Known rows, with every step that occurs:
bemora-ronipi-tenug-kipes: [ 0.340 -1.195 -0.370 -0.189 -0.018 -0.677  0.399  1.348  0.292 -0.948
 -3.117  0.019  0.775  1.355  1.293  0.206  0.081 -1.699 -0.414 -1.268
  0.046  1.205  0.465 -2.587 -0.768 -0.958  0.825]
bemora-ronipi-fomu: [ 0.037 -0.756 -0.252 -0.394 -0.757  0.098  0.672 -0.082  0.554  0.645
 -1.779 -0.432  0.938  0.127 -0.792 -0.733  1.391 -0.573  0.023  1.212
 -0.400  0.318  0.951  0.595 -1.055 -0.830  0.599]
mavi-fafimam-badid: [-0.217 -0.051 -2.115 -0.120 -0.759 -0.226  0.161 -0.903  0.781  0.645
 -1.963 -1.030 -0.423 -2.400  0.833  0.027  0.112  3.812  0.610 -0.437
 -0.319  0.272 -2.105  1.935  3.872  0.269  0.044]
bemora-kipes-fomu-ronipi-tenug: [ 0.482 -1.074 -0.607  1.269 -0.336 -0.966  0.415  0.901 -0.776  0.070
 -3.427 -0.050 -0.297  1.045  0.771  0.053 -0.514 -1.702 -2.216  0.089
  0.557  0.618  0.529 -1.091  0.464 -0.017 -0.277]
fomu-ronipi-tenug: [ 0.151 -0.613 -0.652  0.399 -0.522 -1.038 -0.207 -0.010  0.601 -0.451
 -0.610 -0.320  0.803 -1.567  0.890  0.120 -0.775 -0.813 -2.151  0.231
  0.552 -0.118  0.303 -0.288  0.096 -0.001  0.092]
mavi-kipes: [-0.437 -0.188 -1.051 -0.069 -0.180 -0.283 -0.173 -0.966  0.680  0.365
  3.149  0.185 -0.418  1.083  1.165 -0.915 -0.591  1.948  1.056  0.912
 -0.420 -0.382  1.419  0.463 -0.820  0.119  0.074]
bemora-ronipi-tenug-fafimam-netova: [-0.356 -0.781 -1.717 -0.825 -0.326 -0.207  0.239  0.556  0.860  0.994
 -6.105 -1.299  1.222 -0.794 -0.410  0.094 -1.212  1.907  0.148 -2.102
  0.664  0.969  2.379  0.358  1.007 -0.399  1.158]
muzog-kipes-fomu-mavi-fafimam-netova: [ 1.191  0.788 -1.835 -0.069 -0.922  0.177  0.208 -0.109  0.006  1.460
 -2.139 -0.718 -1.215 -1.444 -0.377 -0.459  0.019  2.497  0.538 -0.430
 -0.243 -0.071 -0.404  2.351  1.348  0.001 -0.410]
tenug-ronipi-fomu: [-0.079  0.040  0.773  0.025 -0.214  0.240  0.428 -0.646  0.667 -0.532
  2.136 -0.346  1.144 -0.076 -1.135  0.086  1.010 -1.267 -0.108  2.504
 -0.981 -0.285 -1.435  1.308 -1.513 -0.259  0.447]
mavi-fafimam-netova: [ 0.128 -0.352 -3.045 -0.222 -1.070 -0.359 -0.037 -1.119  0.947  0.792
 -1.810 -0.827 -0.579 -2.074 -0.059 -0.432 -0.092  3.541  0.707 -0.511
 -0.205 -0.415 -0.348  2.858  3.467  0.813  0.100]
kipes-fomu: [ 0.415 -1.212  0.546 -0.036 -0.403 -0.738  0.387 -0.833 -0.692  0.713
 -0.900  0.142 -0.632  1.214 -0.439 -1.002  0.311  1.391  0.748  1.078
 -0.781  0.402  0.259  1.338 -0.684 -0.590  0.097]
kipes-fomu-mavi-fafimam-netova: [ 0.765  0.030 -1.599 -0.131 -0.690  0.288 -0.059 -1.249  0.628  1.106
 -3.024 -0.112 -1.446 -0.414 -1.260 -0.182  0.268  2.208  1.058 -0.095
 -0.389 -0.510  0.224  2.538  0.012  0.256 -0.330]
mavi-kipes-muzog: [-0.117 -0.055 -0.787 -0.445 -0.174  0.195  0.164  0.235  1.188  0.514
  5.461  0.560 -0.437  2.717  0.523 -0.739 -0.348  1.588  1.569  1.646
 -0.508 -0.425  1.179 -0.675 -0.101 -0.102 -0.170]
kipes-fomu-ronipi-tenug-fafimam-bababed: [-0.360 -0.543 -0.661 -0.022  0.565 -0.586 -0.231  0.004 -2.008 -0.217
 -2.954 -0.658  0.918 -0.812 -0.583 -0.283  0.048  0.259 -1.570 -1.039
  1.187  0.123  0.471 -0.018  3.229  0.071 -0.106]
ronipi-fomu-mavi-kipes: [-0.384  0.873 -0.983 -0.107  0.009  1.165 -0.161 -1.063  1.173 -0.152
  4.623  0.491 -0.128  0.799 -0.020 -0.456  0.375  0.561  0.614  2.063
 -0.067 -1.405  1.585  0.144 -5.085  0.130 -0.269]
bemora-ronipi-tenug: [ 0.198 -1.084 -0.487 -0.275 -0.143 -0.708  0.402  0.747  1.052  0.159
 -4.773 -0.305  0.847  0.515  0.459 -0.331 -0.473 -0.901 -0.364 -0.982
 -0.396  0.953  1.373 -1.376 -0.610 -1.064  0.724]
ronipi-tenug-fafimam: [-0.715 -0.542 -0.100 -0.632  0.218 -0.297 -0.233 -0.161 -0.025  0.004
 -1.299 -0.872  0.494 -0.735  0.312 -0.164 -1.559  1.542  0.043 -0.749
 -0.002  0.109  1.330 -0.146  1.123  0.018  0.486]
muzog-kipes-fomu-ronipi-tenug-fafimam: [ 0.250 -0.488  1.147 -0.169 -0.230 -0.897  0.198  0.778 -1.785  0.711
 -1.853 -1.284  0.576 -1.108  0.423 -0.204 -0.446  0.552 -2.304 -0.422
  0.624  0.932  0.598 -0.213  2.037 -0.473 -0.061]
tenug-ronipi-fomu-mavi: [ 0.097  1.256  0.683  0.180  0.220  0.862  0.118 -0.833  1.666 -0.336
  2.240  0.110  0.761 -0.633 -1.483  0.481  0.528 -2.661  0.236  2.432
 -0.794 -0.913 -0.822  1.139 -4.104 -0.302  0.253]
fomu-mavi: [ 0.173  0.719 -1.102  0.111 -0.030 -0.131 -0.236 -1.059  1.699  0.516
  0.951  0.399 -0.130 -0.870  0.124 -0.385 -1.208  0.184  0.920  0.848
 -0.616 -0.846  1.329  1.277 -2.148 -0.295  0.233]
muzog-kipes-fomu: [ 0.761 -0.566  0.471 -0.010 -0.669 -0.765  0.657  0.351 -0.993  1.119
 -0.493 -0.475 -0.205  0.079  0.662 -1.346  0.043  1.829  0.169  0.798
 -0.669  0.831 -0.340  1.285  0.783 -0.871  0.014]
muzog-kipes-fomu-ronipi-tenug-fafimam-bababed: [ 0.044  0.162 -0.816 -0.019  0.348 -0.701 -0.014  1.139 -2.184  0.262
 -2.243 -1.213  1.249 -1.525  0.350 -0.568 -0.128  0.787 -1.905 -1.281
  1.329  0.496  0.032 -0.078  4.852 -0.211 -0.168]
mavi-kipes-fomu-ronipi-tenug-fafimam-bababed: [-0.691 -0.404 -0.631 -0.127  0.827 -0.208 -0.370 -0.099 -2.015 -0.277
  0.095 -0.340  0.598  1.051  0.068 -0.329  0.142  1.141 -1.123 -0.942
  1.442 -0.164  1.244 -1.103  2.147  0.410 -0.389]
bababed-fafimam-badid: [-0.334  0.163 -2.725  0.475 -0.775  0.379  0.168  0.056  1.479  0.598
 -1.513 -0.490  0.364 -3.526  1.500 -0.259 -0.631  3.548  1.216 -1.080
  0.998  0.578 -1.289  2.299  2.965  0.423  0.568]
muzog-kipes: [ 0.335  0.230 -1.133  0.092 -0.748 -0.809  0.250  0.224  0.242  0.913
  1.345 -0.723  0.416 -1.586  1.474 -1.087 -0.860  1.736  0.274  0.557
 -0.466  0.244 -0.068  1.325  1.759 -0.495  0.257]
mavi-kipes-fomu-ronipi: [ 0.128 -0.916  0.539  0.362 -0.401 -0.753  0.080 -1.156 -0.832  0.756
  2.077  0.337 -0.598  1.650  0.401 -0.594  0.434  0.642 -0.699  1.431
  0.213 -0.015  0.690  0.449 -1.295 -0.142 -0.494]
bababed-fafimam-netova: [-0.030 -0.138 -3.659  0.319 -1.224  0.315 -0.011 -0.251  1.572  0.918
 -0.811 -0.368  0.410 -3.064  0.625 -0.646 -0.915  3.286  1.178 -1.262
  0.826 -0.135  0.350  3.217  2.520  0.849  0.661]
fomu-ronipi-tenug-kipes: [ 0.278 -0.988 -0.571  0.411 -0.247 -1.033 -0.163  0.487  0.087 -1.642
  0.718  0.016  0.687 -0.753  1.671  0.734 -0.346 -1.751 -2.296 -0.060
  0.887  0.092 -0.787 -1.574  0.148  0.151  0.151]
fafimam-tenug-ronipi-fomu-mavi-kipes: [-0.835  1.810  2.465  0.111  0.956  1.388 -0.273  0.039  0.893 -0.827
  5.496  1.071  0.558  1.148 -0.528  0.684  0.122 -2.330  1.219  1.373
 -0.341 -0.922  0.076 -0.855 -5.415  0.491 -0.040]

Rows:
[ 0.667 -1.384  0.724  0.375 -0.502 -1.041  0.245 -0.583 -1.368 -0.365
  1.645  0.304 -0.474  1.094  0.334  0.039  0.824 -0.919 -1.336  1.100
  0.294  0.502 -0.959  0.308 -0.304 -0.363 -0.105]  tenug-kipes-fomu-ronipi
[ 0.456 -1.555  0.666  0.073 -0.258 -0.639  0.402 -0.347 -1.258 -0.394
  1.011  0.415 -0.744  2.034  0.272 -0.509  0.799  0.410  0.532  0.806
 -0.419  0.802 -0.656  0.255 -0.599 -0.634  0.150]  tenug-kipes-fomu
[ 0.148  1.102 -1.113 -0.305  0.243  0.789 -0.139 -0.028  2.258  0.547
  5.894  1.099 -0.629  2.336  0.128 -0.146 -0.864  0.461  1.778  1.540
 -0.248 -1.027  1.926 -0.946 -2.772 -0.172 -0.306]  fomu-mavi-kipes-muzog
[-0.645 -0.383 -0.061 -0.167  0.029 -0.776 -0.442 -0.455 -0.036  0.032
 -0.945 -1.003  0.817 -1.861  0.423  0.414 -1.306  0.514 -1.927 -0.346
  0.738 -0.059  1.133  0.029  1.391  0.254  0.277]  fomu-ronipi-tenug-fafimam
[ 0.984 -0.769  0.781 -0.058  0.414 -0.065  0.483  1.350 -0.078 -0.579
 -4.215  0.870 -0.238  2.746  0.015  0.289  0.515 -3.130 -0.238 -0.956
 -0.050  1.247  0.888 -3.171 -4.096 -1.446  0.328]  bemora-ronipi-tenug-kipes-fomu-mavi
[ 0.087 -1.051  0.498 -0.090 -0.167 -0.283  0.217 -0.801 -0.705  0.677
  1.610  0.475 -1.061  2.965  0.267 -1.134  0.344  1.908  0.976  1.246
 -0.499  0.219  1.085  0.246 -1.759 -0.278 -0.150]  mavi-kipes-fomu
[-0.107  1.569 -3.127 -0.053  0.514  0.266 -0.684 -1.077  0.740  0.113
 -0.726  0.126 -0.297 -1.682 -0.166 -0.564 -0.093  0.992  1.014 -0.919
 -0.412 -1.395 -0.266  1.183  3.765  0.434 -0.391]  fomu-mavi-fafimam-bababed
[ 0.658 -1.849  0.744  0.088 -0.166 -0.551  0.355  0.703 -1.389 -1.353
 -0.671  0.388 -0.420  2.416  0.842 -0.115  0.499 -0.490 -0.294  0.118
 -0.053  0.964 -0.793 -1.885 -1.337 -0.367  0.100]  ronipi-tenug-kipes-fomu
[ 0.077  0.771 -0.626 -0.667  0.017  1.584  0.425  0.888  2.017  0.781
  2.978  0.730  0.250  3.133 -0.968 -0.078  1.263 -1.651  1.052  1.902
 -0.143 -0.606  2.331 -1.932 -4.276 -0.932 -0.052]  bemora-ronipi-fomu-mavi-kipes-muzog
[-0.748  0.847  1.581  0.530  0.463  0.371 -0.202  0.625  0.759 -0.326
  1.433  0.540  0.661 -1.756  0.285  0.180 -1.256 -0.987  1.668 -1.370
 -0.251  0.346 -1.316  0.420  1.582  0.706  0.654]  bababed-fafimam-tenug-ronipi
[-0.306 -1.079 -0.705 -0.172 -0.392 -0.159 -0.157 -0.425 -0.802  0.524
 -0.754 -0.847  0.072  0.664 -0.122  0.359 -0.581  2.579 -1.182 -0.699
  1.438  0.192  1.621  0.334 -0.448  0.513 -0.037]  mavi-kipes-fomu-ronipi-tenug-fafimam-netova
[-0.610 -0.730  0.328 -0.832  0.279 -0.353  0.182  0.533  0.319  0.609
 -5.087 -0.937  0.919  0.121 -0.150 -0.043 -0.972  0.211 -0.071 -1.820
 -0.004  1.040  2.189 -1.213  0.642 -0.816  0.892]  bemora-ronipi-tenug-fafimam
[ 0.106 -0.916  2.466  0.195  0.071 -0.718 -0.340 -0.124 -2.390 -0.704
  0.757  0.532 -1.252  0.441  0.348  0.405  1.017 -0.872 -0.707 -0.754
 -0.033  0.410 -1.813 -0.690  2.444  0.686 -0.642]  mavi-fafimam-tenug-kipes-fomu-ronipi
[ 0.868 -0.387  0.499  0.445 -0.958 -1.161  0.471  0.099 -1.140  1.209
  0.303 -0.597  0.052 -1.069  0.597 -0.881  0.171  0.365 -1.621  1.188
  0.180  0.551 -0.439  1.484  1.058 -0.656 -0.246]  muzog-kipes-fomu-ronipi
[-1.053  2.161  1.592  0.444  1.062  2.271 -0.409  0.552  1.194 -0.809
  5.209  1.134  0.472 -0.185 -0.137  0.556 -0.084 -2.069  1.762 -0.105
  0.503 -0.902 -0.194 -0.819 -3.420  1.114  0.018]  bababed-fafimam-tenug-ronipi-fomu-mavi-kipes
[-0.432  0.913  0.937 -0.190  0.391  1.120 -0.556  0.044 -0.427 -1.532
  3.285  0.737 -0.627 -0.300  0.114  0.676  1.101 -1.130  0.673 -0.016
 -0.255 -1.015 -1.091 -1.002 -0.917  0.918 -0.458]  ronipi-fomu-mavi-fafimam-tenug-kipes
[-0.371  0.960  1.362 -0.462  0.217  0.962 -0.143  0.272  0.574  0.334
 -2.272  0.317 -0.086 -0.482 -1.138  0.133  1.016 -1.606  0.735 -0.805
 -0.659 -0.404  0.620 -0.637 -1.174  0.098 -0.124]  bemora-ronipi-fomu-mavi-fafimam-tenug
[ 0.572 -0.778 -0.511  0.077 -0.212 -0.443  0.134  1.528  0.520 -1.378
  3.436  0.378  0.614  0.927  0.956  0.929 -0.015 -2.362 -1.730  0.678
  0.873 -0.048 -0.995 -2.447  0.897 -0.027 -0.125]  fomu-ronipi-tenug-kipes-muzog
[ 0.543  0.005  0.444 -0.053  0.031  0.072 -0.137 -1.244 -0.171  0.793
 -1.903  0.283 -1.657  0.674 -0.960 -0.519  0.429  0.611  0.620  0.130
 -1.211 -0.325 -0.189  0.775 -0.331 -0.206 -0.618]  kipes-fomu-mavi-fafimam
[ 0.444  1.732  3.335  0.130  0.724  0.281 -0.027  0.852 -0.578  0.547
  0.019  0.204 -0.819 -0.095 -0.575  0.260 -0.121 -1.556  0.968 -0.563
 -1.307  0.450 -2.170 -0.283  0.603 -0.093 -0.498]  muzog-kipes-fomu-mavi-fafimam-tenug-ronipi
[-0.857  0.223 -1.976 -0.084  0.574 -0.608 -0.548 -0.094 -0.630 -0.557
 -1.313 -0.893  1.646 -2.524  0.278  0.064 -0.906  0.537 -1.508 -1.392
  1.349 -0.552  0.922  0.159  4.011  0.478  0.144]  fomu-ronipi-tenug-fafimam-bababed
[-0.612 -0.237 -2.197 -0.603 -0.634 -0.205 -0.103 -1.231  0.656  1.170
 -0.490 -1.214  0.362 -1.882 -0.408 -0.267 -1.462  4.274  1.239 -0.244
  0.257 -0.117  1.455  3.463  2.020  0.367  0.767]  tenug-fafimam-netova
[-0.133 -1.184  1.360 -0.211 -0.016 -0.893 -0.038 -0.326 -1.484  0.232
 -2.453 -0.704  0.188 -0.034 -0.582  0.151 -0.429  0.160 -1.835 -0.134
  0.537  0.526  0.823 -0.299  0.605 -0.210 -0.017]  kipes-fomu-ronipi-tenug-fafimam
[ 0.433 -0.560 -0.791 -0.195 -0.848 -0.710  0.310  0.845 -1.189  0.995
 -2.812 -1.701  0.774 -2.178  0.040  0.055 -0.649  2.217 -2.106 -0.815
  1.460  0.842  0.429  1.352  2.421 -0.066  0.078]  muzog-kipes-fomu-ronipi-tenug-fafimam-netova
[-0.649 -0.745 -0.052 -0.092  0.005 -0.157  0.082  0.020 -1.090  0.248
 -1.658 -0.957  0.045 -0.126  0.565  0.760 -0.256  2.884 -1.238 -0.628
  1.848  0.932  0.055 -0.492  0.198  0.074 -0.174]  mavi-kipes-fomu-ronipi-tenug-fafimam-badid
[ 0.637 -0.215  0.311 -0.034  0.263  0.146 -0.127 -0.792 -0.723 -0.259
  0.238  0.654 -1.991  1.720 -0.170  0.048  0.886 -0.166  0.635  0.003
 -0.830 -0.059 -1.093 -0.267 -0.301 -0.116 -0.514]  tenug-kipes-fomu-mavi-fafimam
[-0.132 -0.644  1.502  0.771 -0.027 -0.039 -0.259  0.854 -1.631 -0.657
  1.648  1.076 -0.343 -0.586  1.072  0.038  0.198 -1.346 -0.251 -1.419
  1.296  0.727 -1.309 -0.395  1.280  0.723 -0.011]  bababed-fafimam-tenug-kipes-fomu-ronipi
[-0.344  0.954  0.672 -0.052  0.703  0.363 -0.784 -0.102  0.274 -0.940
  2.412  1.015 -1.046 -0.358  0.824  0.622 -0.465 -0.670  1.376 -1.332
 -0.630 -0.566 -0.657 -1.046 -0.018  0.792 -0.250]  fomu-mavi-fafimam-tenug-kipes
[-0.562  0.478  2.540  0.147  0.583 -0.501 -0.050  0.135  0.580 -0.200
  1.493  0.461  0.775 -0.411 -0.121  0.302 -1.156 -1.168  1.186  0.250
 -0.866  0.314 -0.872  0.487 -0.286  0.079  0.555]  fafimam-tenug-ronipi
[ 0.633 -0.072  0.527  0.068 -0.045 -0.157  0.123 -1.041  0.261  0.638
 -0.442  0.651 -0.833  0.829 -0.874 -0.634 -0.281  0.029  0.956  1.071
 -0.702 -0.149  1.065  1.220 -3.042 -0.731 -0.089]  kipes-fomu-mavi
[ 0.315 -1.321  0.780  0.384 -0.215 -0.660  0.017 -0.053 -0.780 -0.182
  0.730  0.271 -0.259  1.741  0.695 -0.172  0.328 -0.407 -1.740  0.597
  0.533  0.162  0.764 -1.486 -1.773  0.015 -0.475]  mavi-kipes-fomu-ronipi-tenug
[ 0.716 -0.294 -0.805  0.102  0.066  0.501  0.171  0.698 -0.427 -1.159
 -3.139  0.023 -1.109  0.257  0.636  1.143  0.875  0.601 -0.131 -1.418
  0.501  0.766 -2.555 -1.430 -0.131 -0.070 -0.427]  ronipi-tenug-kipes-fomu-mavi-fafimam-badid
[-0.028  1.378  0.533 -0.070  0.268  1.042 -0.115 -1.136  1.246 -0.354
  1.331 -0.243  0.020 -0.557 -1.724  0.834  1.126 -2.216 -0.042  1.572
 -1.261 -1.226 -1.853  0.858 -1.030  0.389 -0.240]  tenug-ronipi-fomu-mavi-fafimam
[-0.231  1.447 -3.109 -0.207  0.152  1.189 -0.378 -0.937  0.246 -0.542
  0.375 -0.107  0.271 -1.732 -0.906 -0.544  1.553  0.314  0.376  0.398
 -0.219 -1.865 -0.562  1.288  1.959  0.703 -0.579]  ronipi-fomu-mavi-fafimam-bababed
[-0.032  1.174  0.727 -0.393  0.640  0.701 -0.506  1.057  0.632 -0.795
  4.677  1.355 -1.218  1.200  0.267  0.836 -0.226 -1.071  1.853 -0.483
 -0.539 -0.621 -0.942 -2.083  1.137  0.586 -0.495]  fomu-mavi-fafimam-tenug-kipes-muzog
[-0.487  2.005  2.462 -0.195  0.937  1.900  0.037  1.040  1.577 -0.726
  7.956  1.372  0.403  2.667 -1.229  0.953  0.378 -2.718  1.791  2.208
 -0.306 -1.071 -0.097 -1.869 -4.602  0.224 -0.261]  fafimam-tenug-ronipi-fomu-mavi-kipes-muzog
[-0.663  1.926  1.540  0.484  0.624  1.832 -0.277  0.641  1.293 -0.665
  2.234  0.792  0.938 -2.056 -0.868  0.634 -0.136 -2.779  1.282 -0.199
  0.196 -0.738 -0.839  0.264 -2.320  0.810  0.328]  bababed-fafimam-tenug-ronipi-fomu-mavi
[-0.185  1.426  2.109  0.933  1.231  0.486 -0.102  0.422 -0.017  0.270
 -1.556  0.860 -1.531  1.959 -0.789  1.041 -0.685 -2.541  1.254 -0.891
 -1.329  0.204 -0.840 -0.678  0.714  0.340 -0.493]  bemora-kipes-fomu-mavi-fafimam-tenug-ronipi
[-0.518 -0.022 -1.910  0.725  0.727 -0.449 -0.036  0.771 -1.850 -0.048
 -3.623 -0.612  0.409  0.195  0.105 -0.055 -0.670 -0.114 -1.561 -1.444
  1.258  0.237  1.004 -0.628  4.568  0.332 -0.202]  bemora-kipes-fomu-ronipi-tenug-fafimam-bababed
[ 0.700 -1.465  0.651  0.445 -0.561 -1.137  0.303 -0.025 -0.804 -0.067
 -2.257 -0.089  0.208  0.183 -0.013 -0.106  0.212 -0.959 -2.226  0.444
  0.335  0.417  0.037 -0.607 -0.632 -0.378 -0.223]  kipes-fomu-ronipi-tenug
[ 0.738 -0.463  0.384 -0.022  0.426  0.133 -0.173  0.279 -0.797 -1.299
 -1.341  0.585 -1.406  1.721  0.216  0.509  0.631 -1.288 -0.226 -0.907
 -0.433  0.057 -1.102 -2.379 -1.200 -0.069 -0.499]  ronipi-tenug-kipes-fomu-mavi-fafimam
[ 0.185  0.445 -0.426 -0.246 -0.291  0.670  0.381 -0.283  1.500  0.540
 -2.018  0.049  0.680 -0.178 -1.217 -0.268  0.798 -1.737  0.101  1.176
 -0.329 -0.222  1.820  0.310 -3.947 -1.032  0.444]  bemora-ronipi-fomu-mavi
[-0.710  0.556  2.423 -0.224  0.313  0.627 -0.095 -0.222 -0.467 -0.717
  2.285 -0.196  0.381 -0.547 -1.116  0.598  1.214 -1.267  0.457  0.601
 -1.134 -0.454 -2.557  0.160  1.299  0.809 -0.065]  mavi-fafimam-tenug-ronipi-fomu
[-0.634  0.708  2.343 -0.016  0.552 -0.141 -0.304 -0.220  0.124 -0.160
  0.718  0.010 -0.244 -0.597 -0.321  0.489 -0.346 -0.686  0.993 -0.674
 -1.402  0.021 -1.952  0.310  2.348  0.647  0.080]  mavi-fafimam-tenug-ronipi
[-0.229  0.710  1.249 -0.401  0.491  1.080 -0.237  0.777  0.092 -0.844
 -0.138  0.646 -0.263  0.411 -0.333  0.647  1.560 -2.598  0.759 -1.054
 -0.242 -0.015 -0.236 -1.922 -1.403  0.135  0.011]  bemora-ronipi-fomu-mavi-fafimam-tenug-kipes
